Each row was made from one small tree. The marks that hang from a mark follow it in brackets, in the order of their numbers. Every link used is in the known rows. Write each row's tree.
Known rows
q_399{q_248{q_702} q_589 q_804{q_230 q_701}}: [  2 -49 -13  -7  14   9   0   1  -1  10  12  35 -17 -17 -25  -3  13  -1
   7 -17 -18 -20  17  -1   5   0  -1  15  40  -8  14]
q_644{q_804{q_247 q_399{q_248} q_701}}: [ -8   9   3  -7   9   9   4  -9  -9   6   7  14  19  10 -12 -11   2 -18
   0  24 -14   2  -6   0  -5  -5 -12  11   1   6  -4]
q_247{q_393 q_804{q_399 q_701}}: [ -6  12  17  10  10  18  15  -7 -14   8 -13  20   1  -1  11  -6   0 -20
 -10  23   3  12 -20   5   1  -7 -15  -2  -8  -9 -11]
q_74{q_248 q_589{q_399{q_804{q_247 q_701}}}}: [-28   0  -1   8   1 -16 -29  26   2  20  -7 -14  14  -7 -13  -8   3 -12
  -3   9  26   4 -12  -7  13 -10   5  17 -10  23 -28]
q_589{q_399{q_248{q_702}}}: [ -2   3   9   3   5 -10 -11   4  16  13  -2 -17   3 -14  18  -1   7   4
  -1  -1  17 -10  -5  -3  13   2   2   6  23  -9   8]
q_399{q_248{q_702} q_589 q_804{q_701}}: [  0 -39 -11  -7  14   0   2  -2  -2   8  13  24 -14 -20 -22 -11  13  -3
   6 -13 -21 -17  10  -4  -1  -1  -6  29  35 -18  14]
q_247{q_393 q_804}: [ -7  24  21  20   5   6   5   0  -4   7 -29   2  -1  -5  31  -7  11 -33
  -7  14   0  14 -23   5   2   1   3 -11 -20  -8  -2]
q_399{q_248 q_589{q_74} q_804}: [  6 -20  -7   6  23 -16  -7   3   3   2  -6  -6 -13  -9   9  -3  10  -2
   7 -13  -9 -16  10   8  10  12   9  21   8 -14  27]
q_589{q_74 q_399{q_248{q_702}}}: [ -2  19  15   1   1 -18 -17  -1  13  12 -14 -33  -1 -15  28  15   0  23
   1  -9  24 -11   4   1  20  17   7   8  17 -17  12]
q_701{q_804{q_399 q_433{q_393{q_702}}}}: [ 17  26  -2  -4 -19   3  24  -8  -1 -20   9  11   3  21  12  -4 -15   9
 -11  -3  16  12   4  -7 -11 -13 -16  -2  -7  -4   3]
q_589{q_74{q_248{q_702}} q_399{q_804}}: [-17  26  11 -11  -9 -15 -25  12   2  15 -13 -25   5 -14  17  13   4  19
   1  -2  27 -14   3  -3  22  11  23  25   5  -3   4]
q_433{q_393}: [  7  18  24  30 -12   3   2   2  -2   0  -5 -17  -2   0  16   4   7  -1
  -4 -12   1   0   3   9  -4   1   3 -14  -6  -9   6]
q_247{q_393 q_804{q_399{q_248}}}: [ -5  25  12   6  19   9  11  -5   0   6 -17  14  -3   0  29 -11   5 -30
  -7  21  10  13 -30   3  11  -3 -10  -2 -18 -13   7]
q_399{q_589}: [  5 -31  10  24   6 -16  -2   4  -4 -11  -3  -5   4  -6  10   3  10  -9
   4  -5 -19  -2   4   7  -5   5   4  -7   8  -4   4]
q_644{q_804{q_433 q_701}}: [  0   6   5   3  -6   7  10   1 -12   0  -3  10  14  13  -5  -2  -2 -18
  -7   2 -25  17   9   5 -23  -3  -5   6  -1   6  -4]
q_804{q_230 q_247{q_393{q_702}} q_701}: [ -1 -24  -2   5  -9  23  -2 -15   2   7   4  -5  -5  -5 -31  12   3  16
   8   6  -2  -7   9  -2   2   5  -1 -34   9   8 -24]
q_74{q_248}: [-22  14  10  18  -5  -8  -3   0   9   7   1 -21  15  -9   8  -4  11 -17
   1  11   9  10 -15  -3   8  -2   5  13 -17  -3  12]
q_393{q_702}: [  5 -12   9  13 -17 -14   2 -17  18  -3   6 -12   0 -11   8  11   5  10
  -3 -16   9  -6   1  -2  -7  11  -5   9   1  -2   8]
q_247{q_393{q_702}}: [  3   2  15  12  -8   0   3 -13  11  -3  -7 -14  -4  -9  10   7  13   3
   7  -3  12  11 -11  -8  -2   9   1  -2  -6  -9  -1]
q_399{q_248{q_702} q_589{q_74} q_804{q_247}}: [ -4 -13 -15 -20  13 -12 -14  -3   1  -1  -1   1 -18 -19  -8  -4  10   6
  16 -13 -18 -22   5  -6  11  15  11  15  11 -16  17]
q_589{q_399{q_804{q_230 q_433{q_393}}}}: [ 10  -1   0   0  -5   1 -14  22   2   8  -5  -7  -4   6   9   5   1  11
  -7  -7  14 -14  13   8   7  -2  22 -11  10  14  -2]
q_399{q_804{q_230}}: [  1 -14   1  13  -4   6  -2   8   2   5  -1   9   1   0   1   4  18  -7
   3  -4  -1 -11   5   6  -1  -3  24   3   0  20   8]
q_804{q_247{q_393{q_702}} q_399}: [ -2   6  -1 -15   0   4   1 -17   5 -14  10  -5   0   1  -8   2   0  11
  12  19  10   0 -20 -11   6   2  -4 -12 -17   2 -12]
q_589{q_74}: [  0  13  20  24  -9 -13  -3  -9   2  -3 -14 -32   5  -6  24  20   4  11
   5  -8   4   1   2   8   0  16   9   1 -11  -7  11]
q_701{q_804{q_230 q_399 q_433}}: [ 14   9  -7  -2 -12  10  23  -2   0 -18   8  22   9  25  11   1 -12   1
  -5   4  12  13   4  -5  -7 -15  -7 -12  -3  12   2]
q_701{q_804{q_399 q_433}}: [ 11  20  -5  -2 -12   2  26  -6  -2 -21   8  10  12  21  13  -7 -11   0
  -6   8  10  16  -3  -8 -11 -16 -12   2  -8   2   2]
q_804{q_399{q_589} q_433 q_701}: [ 13 -37 -13  -8   6   6  20  -7 -14 -19  25  20  -5  11 -28   4 -23  18
  -3  -2 -18   8  13   5 -15  -7 -27  -3  10  -6  -6]
q_589{q_74 q_399{q_248{q_702} q_804{q_433}}}: [  3  19  -3 -17   1 -13 -15   6   9  10 -11 -22 -10  -9  17  10  -4  26
   1 -15  19 -14  10   1  15  13  14  16  11 -11  15]

Write each row's tree
[  6 -22  -5   1   7  11  13   0 -14  -1   0  39  -6  10  -1   3 -18 -12
 -18   1 -13  -1   6  16  -4  -5 -16 -18   0   3  -3] => q_247{q_804{q_230 q_399{q_589} q_433 q_701}}
[  1  -2 -16  -8  -6  18   9 -12  -6  -8   5 -20  -7   2 -34  -3 -11  12
   8   8 -21  14   3  -5 -14  -1  -8 -29 -12  -5 -23] => q_804{q_247{q_393} q_433 q_701}
[  0 -16 -11  -8  22  -7  -2 -10   4 -12  16   0   0   2  -8  -9  -3   0
  11  17  -7 -10 -14  -2  11   1 -10  -9  -4  -4   5] => q_804{q_247 q_399{q_248 q_589}}
[  8 -13 -13  -1  -6   8   3   9   2  -3   2  10  -7   7  -5   4   6  -2
   2 -12  -7  -3  10   6  -8  -3  21  -4  -7  18  10] => q_399{q_804{q_230 q_433}}
[  3  -3 -19 -13  -3  15  -3   7   0  -6  -1   2 -12   7 -15   0   6   1
  10   0  -9  -2   3  -1  -2   0  26 -20 -18  19  -4] => q_399{q_804{q_230 q_247{q_393} q_433}}
[  5  24 -11   1 -17   0  14  -6   1 -17  -1 -12  10  15   7 -11  -6  -4
  -2   8  -4  10   0 -10 -13 -11  -1 -15 -16   5  -6] => q_701{q_804{q_247 q_433}}
[ 12  16 -16 -28 -12   4   6 -12   1 -24  20  -4 -14  15 -17   3 -24  25
   1  -6   0  -1  -1  -4  -5   2 -11 -26 -26  -2  -4] => q_804{q_247 q_399 q_433{q_393{q_702}}}
[ 10   0 -15  -8 -20  11   6 -15  -3  -7  14 -19 -15   2 -36   1 -21  28
  -4 -14 -16  -3  19   2 -17   3 -16 -28  -8  -9 -16] => q_804{q_247 q_433{q_393{q_702}} q_701}
[  4  -6   1  -9  -1  17  13   2 -13  -3   8  36  12  23 -12   6  -9 -10
  -5   6 -14  13  11   6 -13  -6  -7  -3   4  18  -4] => q_644{q_804{q_230 q_399 q_433 q_701}}
[ -2 -12 -12 -16   0 -14  -7  10 -10 -12  -2   3 -13  -5  -4   6   0   7
   6 -18 -17  -4  14   0   0  10  16  15  -5  -7  12] => q_399{q_589{q_74{q_248{q_702}}} q_804{q_433}}
[ -3   3   2  -6   5  -7 -14  10  13  16  -1  -7   0 -14  11  -5  11   3
  -1  -2  16 -18  -2  -4  13  -1  12  19  23  -2   9] => q_589{q_399{q_248{q_702} q_804}}
[ -2   2   4  -4   8   0  12 -15  10  -5  18  13   3  -6   4  -1   2   1
   6   4   9   1 -18  -6   5  -4 -14  16   6 -10  18] => q_804{q_399{q_248{q_702}}}
[  3  16  14  12   8 -20 -17   1  14  14 -17 -43   3  -8  33  13  -2  19
  -2  -3  26 -11   5   9  21  16   7   4  10 -12  13] => q_589{q_74 q_399{q_248}}
[  9   0  -7  -2   7   1  -7  12   7  18   1 -14  -6  -1   0  -8  -3  10
  -9  -3  14 -14  11   6   8  -5   2   8  18  -4   5] => q_589{q_399{q_248 q_804{q_433{q_393} q_701}}}
[ -5 -13  -3  -1   0  11   7 -18  -8  -4  22   0  10   0 -30  -2  -7  14
   4  23  -7  -9  -6   0  -4  -8 -17  -6   1   5 -19] => q_804{q_247 q_399 q_701}
[ -7  -9   3  14   2 -18 -25  24   1   8 -12 -10   9  -3   1  -1   6  -5
   0  -3  15  -2  -7  -2   0  -6  10   1  -4  29 -29] => q_74{q_589{q_399{q_804{q_247}}}}
[ -5  -8  -3   3   5 -17 -18  20   8   9  -7   1   0  -6  -1  -3   1  -3
   0 -14  17   4  -6  -6   0  -5   1  11   3  16 -15] => q_74{q_589{q_399{q_248{q_702} q_804{q_433}}}}
[  0 -25   1   5  14 -12   0  -6   9  -3   5   7  -9 -19   4  -4  10  -9
  10 -14 -16  -4  -2  -5   4   8  -9   7  23 -24  22] => q_399{q_248{q_702} q_589}
[  1   5   3  -9   0  10  15  -2 -14  -6   8  25  14  20  -9  -2  -8 -12
  -6   9 -18  16   4   3 -19  -7 -12  11  -1   9  -4] => q_644{q_804{q_399 q_433 q_701}}
[  1   4   3   8   2  25  13   0  -9   8 -20  18 -11   3   5   2  -5 -19
 -12   5  -6  18  -2   9  -3  -2  -5 -28  -9  -2  -9] => q_247{q_393 q_804{q_230 q_433 q_701}}
[ -2  21  -4 -21   1   2   3   1  -9 -13   3  13  13  22  -2  -6  -5 -17
   2  15 -20  12  -6  -1 -12  -2   2  -5 -21  15  -3] => q_644{q_804{q_247 q_399 q_433}}
[  0  19   1  -5  -9  12   2   1 -16  -1  -3   1   7  15 -14  -6  -6 -12
  -5   4 -28   9  11   4 -18   0  -2 -12 -10   5 -13] => q_644{q_804{q_247 q_433{q_393} q_701}}
[-31   8   5  -5  -6 -18 -28  25   3  16  -6   3  10 -16  -7  -4   9 -11
   2  -4  27   8 -17 -17  12  -8   7  26  -1  15 -21] => q_74{q_248{q_702} q_589{q_399{q_804}}}
